Every row comes from one small tree of marks. The marks that hang from a mark follow it in brackets, in alphabetical order. Every link used is in the known rows. Which tree was each row made from?
Known rows
koru(memom sozof(fezu(lafu) mizoz raku vapop)): [-25.3 -34.0 -12.6  38.3   2.2 -11.4 -20.5 -45.5   1.3  14.3 -49.5  17.0
 -60.3  23.0  17.1  12.5 -24.8  36.2 -84.0 -23.1   8.1  -0.6  12.7  -4.1
  13.8]
fezu(lafu(lazi(geper))): [ -0.9  -0.6   1.8  10.5  -3.4 -12.0  -6.1   4.4  -4.5   1.7  -7.6 -25.7
 -28.5   3.4   3.2   7.5  -5.1  13.3 -15.2 -40.6   5.1   1.3  -2.3 -13.8
   0.8]
koru(memom sozof(fezu mizoz vapop(geper))): [-19.8 -12.2 -13.7  16.4  -4.1  -3.7 -11.2 -23.2   0.7  30.2 -37.0  26.5
 -52.7  19.4 -11.8   6.1 -22.7  36.5 -90.6   8.3   5.1  -6.5  16.1   2.6
  15.0]
koru(sozof(fezu(lafu) mizoz raku vapop(geper))): [ -9.1 -12.4  -8.2  29.9   3.4  -9.1 -29.0 -35.5   1.2  14.5 -48.7 -14.2
 -54.4  19.9  23.6   9.4 -24.5  37.9 -50.2 -27.5   4.3  -1.2  18.1  -9.1
   3.5]
koru(sozof(fezu mizoz)): [ -6.1  -5.2  -5.3  20.1   2.6   1.0 -14.9 -18.0   6.7   3.3 -15.5  -7.7
 -20.5  10.1  13.8   1.6 -11.8  12.9 -37.5  -5.0   4.5   0.0  16.0  -2.6
  11.0]
vapop(sozof(fezu(lafu(lazi)) mizoz)): [ -7.1  -2.8  -5.7  39.5 -10.8  -3.1 -18.9 -15.7   6.9   4.2 -14.2 -37.3
 -33.4   3.6  32.2  13.2  -1.7  34.9 -14.7 -40.6   5.2  -0.4   9.7 -25.9
   4.3]
sozof(koru mizoz vapop): [ -2.2 -31.0  -5.3  14.0  11.2  -8.6   0.7 -14.6   1.1  15.5 -47.8   7.9
 -15.6   3.6  -7.0   4.5 -12.3  16.1   5.4  11.9  -1.8  -9.6   2.8  25.4
  -6.4]
vodeno(lafu(foluta lazi(geper(raku)))): [ 12.7  -8.8 -13.1  -2.4  -7.4  -6.5  -2.3 -10.8  -4.6  12.2  10.7 -57.2
 -34.0   0.2  13.2   6.7  -5.6   3.4 -53.1 -49.1  -4.1   3.6   0.9 -15.0
   3.3]
lafu(foluta lazi(geper(raku))): [ 12.4 -15.4 -14.7 -12.7  -4.5  -7.5   3.9   6.9  -1.0  12.8   5.7 -89.3
 -39.7  -2.9  16.5   4.7  -1.1   3.1  -9.1 -32.2  -5.1   2.1   5.5 -23.0
   8.1]
gotar(sozof(fezu(lafu) mizoz vapop)): [-13.5 -27.0   6.4  29.3   3.5  -8.0 -21.6 -33.0   6.1   8.1 -38.3  -6.9
 -31.5   5.6  22.6   4.5  -4.2  45.9 -19.5 -30.6   5.4   1.8   9.7  -1.7
  -5.2]
gotar(sozof(vapop(geper))): [ -3.3   0.7   2.0   1.8  -2.4  -7.9  -8.5  -2.3  -2.2  10.6  -8.9  -3.8
 -20.7   4.3 -21.9  -2.4   4.2  42.6 -21.9   4.6  -2.7  -5.3   9.0  -3.7
  -2.4]
vapop(geper sozof(fezu koru(memom) mizoz raku)): [ -7.0  -1.9 -31.3  16.9   4.2  -2.5 -24.4 -14.4  -7.3  24.9 -55.6  -7.1
 -40.1   9.3  12.3  13.5 -13.3  39.2 -12.7   5.2  -9.2 -12.4  25.9 -32.5
   5.2]
vodeno(lafu): [  2.2   4.7   0.3   8.8  -2.9   0.2  -6.0 -16.2  -4.1   0.6   6.1  23.5
   1.7   3.1  -2.2   2.1  -4.8   1.3 -44.0 -20.8   0.3   1.3  -4.2   5.8
  -4.0]
sozof(koru vapop(geper)): [ -0.2  -7.4  -6.5  -0.7   0.3  -6.7   1.4   1.0  -9.8  25.9 -33.9   9.4
 -25.9   6.4 -21.5   3.3 -13.9  22.6   7.1  17.5  -7.4  -9.1   4.5  17.2
  -7.9]
vodeno(lafu(lazi)): [  6.9   2.8  -2.0  21.9 -18.7  -2.6  -1.0  -7.5  -0.5  -6.3  16.7  -8.0
  -8.9   1.6  -6.7   3.5  -2.4   6.5 -54.3 -35.1   4.2  -2.5  -8.9  -0.8
   2.6]
lafu(lazi(geper)): [  2.7   1.9  -3.9   0.8  -1.5  -6.1   1.5  14.3  -1.5  -2.0  -2.2 -37.9
 -19.0  -2.0 -16.6   2.5  -0.7   5.3 -16.2 -12.1   3.5  -3.8  -0.5  -9.7
   5.1]
fezu(lafu(foluta lazi)): [  1.4  -1.2  -2.5  20.9 -17.5  -8.8   1.3  -1.6   4.9   4.2   8.0 -54.7
 -35.8   3.1  29.7   6.6  -1.9  10.7  -3.8 -57.5  -0.5   5.6  -4.8 -14.5
   8.1]
sozof(fezu mizoz): [ -2.8 -14.4  -3.9  11.9   5.3   6.3 -12.9 -18.7   8.6   4.6 -32.9 -11.9
  -8.5  -1.7  27.8   2.1  -9.0   4.1  -1.5 -10.6   4.7   0.3   7.7  -2.8
  -1.2]
koru(memom): [-11.0  -7.7  -8.1  -0.9  -3.5  -1.9   4.0  -2.5  -2.4   9.5  -5.1  30.0
 -12.1   4.4 -10.3   2.7  -3.9   5.5 -36.4   6.4   1.4  -2.4  -0.5  -3.3
   9.1]
fezu(lafu(foluta lazi(geper))): [ -1.1   1.6  -3.7   9.5  -3.7 -11.9  -2.4   2.4  -0.8   9.9  -5.1 -59.0
 -42.5   3.8  18.2   7.2  -4.7  10.4  -6.9 -52.4  -0.6   6.8  -0.3 -17.7
   6.2]
lazi(geper(raku) lafu): [ 16.4 -27.7  -2.0 -13.6  28.2  -2.6 -10.7 -11.1 -13.7  10.3 -24.5  -2.3
 -18.6   1.9   4.7   4.9  -8.4   2.7 -13.3 -13.9   0.1   8.6   4.0 -18.6
  -5.2]
vapop(sozof(koru(memom))): [-13.3   0.7 -16.4  12.8  -1.5  -6.1   0.6   1.4 -11.3  16.4  -7.2  20.6
 -20.4   8.1 -17.5   9.1  -0.4  26.4 -12.2  17.7  -8.6  -8.7  10.8 -10.0
   8.0]
vapop(sozof(fezu)): [-11.9   7.7  -5.3  18.0  -3.1   5.9 -12.3  -8.3  -1.6   4.4  -0.2 -17.5
 -18.9   2.1  11.9   5.9   2.0  22.2  -1.6  -1.6  -1.9   1.6  12.7 -16.7
   1.8]

Write each row's tree
[  1.4 -28.8 -17.4  20.3  13.9   0.3 -18.3 -23.5  -0.1   1.9 -63.3 -25.3
 -16.8   1.0  33.2   7.1 -16.3   6.7  27.8  -8.5  -4.2  -6.0  14.2  -6.6
  -3.4]
sozof(fezu koru mizoz raku)
[-10.3   1.2 -10.7  20.5  -0.1   2.4  -9.1  -4.5  -8.0  11.0 -15.5 -11.7
 -22.5   3.4   7.0   7.9  -3.3  24.1  20.0   5.2  -8.1  -3.1  16.1  -8.7
  -1.2]
vapop(sozof(fezu koru))
[-11.4 -35.6 -25.2  16.3   7.9  -4.6 -17.0 -28.4  -4.8  29.1 -85.7   7.1
 -49.5  10.4   6.2  10.5 -27.6  31.9 -23.1   6.5  -3.1 -12.5  15.1  -1.2
  -0.8]
sozof(fezu koru(memom) mizoz raku vapop(geper))
[ -6.3 -43.6 -13.9  27.8  14.7  -3.5 -14.9 -35.0   0.8   9.0 -75.9 -19.8
 -31.4   4.5  20.7   7.8 -20.9  19.3  13.1  -2.2  -2.2  -7.3  11.3  11.0
  -7.5]
sozof(fezu koru mizoz raku vapop)
[ -6.5 -18.8   0.2  13.6   3.5 -11.8  -1.1  -5.7  -5.2   7.8 -18.1   0.8
 -17.6   4.8 -22.7   0.1   2.4  37.4   3.8   9.9  -6.5  -7.7   7.8  11.6
  -4.0]
gotar(sozof(koru vapop))
[ 14.2   1.7 -16.3 -10.8  -1.3  -4.1 -17.1  -3.3  -2.6  21.7  -6.7 -26.7
 -18.0   1.9  19.6   8.8   2.0  31.0 -14.8  -1.5  -5.7  -7.7  18.8 -34.1
  -2.0]
vapop(geper(raku) sozof(mizoz))
[-17.1 -11.6 -24.2  24.5   1.6  -1.5 -14.3 -15.6 -11.5  10.3 -32.7  -5.0
 -36.7   8.7   7.4  12.4  -7.8  29.0  -5.1   5.4  -8.7  -6.1  18.2 -22.5
   6.5]
vapop(sozof(fezu koru(memom) raku))
[ -4.0 -22.0 -16.0   5.9   6.6  -7.0   1.4  -6.6  -1.8  17.5 -40.0  29.3
  -9.9   4.9  -4.5   6.3 -10.8   9.1 -13.5  11.8  -3.0 -10.3   5.3   4.6
   5.8]
sozof(koru(memom) mizoz)
[  8.5  10.5 -23.5  10.5   8.9  -7.8 -21.2  -3.8  -6.9  14.1 -39.6 -23.3
 -18.5   5.9   4.3   9.7  -3.9  32.2  13.7   6.6 -11.6 -14.0  21.8 -28.9
  -0.8]
vapop(geper sozof(koru mizoz raku))
[ -3.4  -9.3 -26.6  -6.0  -9.8   0.1 -12.6  -3.1 -17.7  39.4 -19.9  -4.0
 -46.1   8.2  14.8  13.2 -12.1  39.3 -15.5   7.5 -11.6  -7.9  24.0 -30.9
   1.5]
vapop(geper(raku) sozof(fezu koru(memom)))
[  7.6 -15.9  -7.9  -2.2  -5.6 -12.8  -3.3  -2.3  -3.2  14.4  -0.9 -71.3
 -47.8   2.1  35.1   9.7  -6.1  11.2  -9.2 -58.8  -1.8   7.0   2.7 -25.9
   3.8]
fezu(lafu(foluta lazi(geper(raku))))
[  2.2  23.9 -14.3   1.6  -1.9  -3.9  -8.6  13.2 -13.1  21.4  -9.2  -4.5
 -18.3   6.1 -14.0   6.2  -1.2  30.0  14.0  15.2 -12.7 -10.0  17.2 -16.5
  -1.7]
vapop(geper sozof(koru))
[ 10.2 -27.8  -8.2 -10.9   2.1  -5.9  -8.3 -15.5   2.2  25.8 -32.3 -11.7
 -24.3   2.3  11.3   4.9 -10.9  22.6 -23.4  -0.2   0.7  -6.9   6.5  -0.5
  -8.3]
sozof(mizoz vapop(geper(raku)))
[  5.1 -12.6  -6.2  13.1  11.3  -9.6 -20.0 -16.8   6.0 -13.2 -23.0 -27.8
  -0.5   0.5  10.4   0.3   9.7  25.9  -5.3 -12.1  -1.4  -5.7  13.3 -22.9
   2.7]
gotar(sozof(mizoz raku))
[ -4.3 -12.3 -20.1  29.5  11.1  -1.3 -22.5 -21.7  -2.8   4.0 -46.2 -31.4
 -22.8   3.9  26.0  10.8  -6.4  25.7  20.2  -2.6  -7.4  -7.0  21.0 -21.0
  -0.7]
vapop(sozof(fezu koru mizoz raku))
[  6.3  -3.1 -20.1  -5.5  -6.7   1.4 -15.8  -1.2 -14.9  30.4 -15.9 -28.3
 -36.0   4.5  23.1  10.8  -8.7  34.6  14.2   2.4 -12.6  -6.6  24.6 -27.5
  -5.9]
vapop(geper(raku) sozof(fezu koru))
[-13.3 -18.7 -26.6  28.4   8.1  -2.6 -18.7 -23.7  -4.4  12.2 -49.9  -7.1
 -32.6   7.2  16.9  13.6  -9.6  30.4 -10.2   2.8  -6.4  -9.2  20.5 -23.2
   6.7]
vapop(sozof(fezu koru(memom) mizoz raku))
[-14.4 -20.2 -14.4   9.4  -2.7   2.5  -1.2  -7.7  -8.3  19.3 -34.6  23.3
 -25.8   5.2   3.7   6.4 -17.0  10.4  -6.3   7.1  -4.0  -3.7   8.0   3.4
   4.7]
sozof(fezu koru(memom))
[-26.2 -25.7 -14.4  27.4  -2.0  -4.2  -9.7 -31.2  -3.9   9.0 -27.6  11.8
 -54.8  20.9  -7.6   7.0 -19.4  29.4 -79.4   3.8   3.3  -1.6  12.4   0.1
  16.3]
koru(memom sozof(fezu raku vapop))
[-12.7  12.6 -21.6   7.5  -7.5   1.5 -11.2   2.0 -13.8  32.5 -25.2  12.1
 -39.3   9.3  -6.3  10.1 -10.6  37.4 -12.6  14.3  -9.8  -8.6  21.0 -21.2
   4.8]
vapop(geper sozof(fezu koru(memom)))
[-14.1 -23.5 -17.4  14.9   0.9  -8.1 -16.8 -18.8 -11.5  20.8 -52.6  -0.3
 -49.3  10.8 -10.1   5.3 -11.9  51.9 -21.0   5.5  -8.1  -9.8  19.2 -11.8
   0.9]
gotar(sozof(fezu koru(memom) raku vapop(geper)))
[ -6.3 -11.0  -5.3  22.6   1.1  -5.3 -24.9 -26.9   0.7  -1.3 -19.7 -52.5
 -35.7   4.5  44.8   4.0   0.0  31.1   7.6 -50.0  -5.7   8.5  15.3 -30.2
   2.5]
gotar(sozof(fezu(lafu(foluta)) raku))
[-11.9 -25.0  -0.7  20.1   2.0  -4.5  -8.0 -15.4  -5.0   9.9 -30.3  -6.2
 -28.5   3.9  -6.5   0.9  -4.1  40.3   6.6   3.9  -5.3  -4.4  12.2  10.2
  -5.0]
gotar(sozof(fezu koru vapop))
[  5.1 -16.9  -2.0  -9.8  -4.0  -9.4  -9.2  -6.7  -5.3  16.0  -4.4 -17.1
 -25.9   3.5  -6.2   0.2   4.1  44.1 -22.9  -1.0  -4.3  -5.2  11.8 -11.5
  -5.4]
gotar(sozof(vapop(geper(raku))))
[ -8.8  -4.6  -5.8  17.1  -0.6  -1.2 -15.5 -19.8   3.7  19.6 -31.6  -4.1
 -40.9  14.6  -0.9   2.7 -19.2  31.1 -53.6   2.3   4.2  -4.0  16.8   6.7
   5.9]
koru(sozof(fezu mizoz vapop(geper)))
[  2.4 -42.2 -10.7   7.3   1.0  -7.3 -19.2 -29.2  -7.1  39.3 -66.9  -8.0
 -51.3   8.1  41.6  13.2 -28.8  34.9   2.8 -24.7  -1.9  -4.7  14.1   1.7
 -14.7]
sozof(fezu(lafu) koru mizoz vapop(geper(raku)))
[  1.7   1.1 -10.7   0.2 -11.1  -0.2 -24.2 -11.3 -11.2  27.0  -5.8 -25.8
 -42.1   6.5  43.4  13.1  -7.2  38.7  -8.3 -28.6  -4.5   2.5  19.8 -39.3
  -6.2]
vapop(geper(raku) sozof(fezu(lafu)))
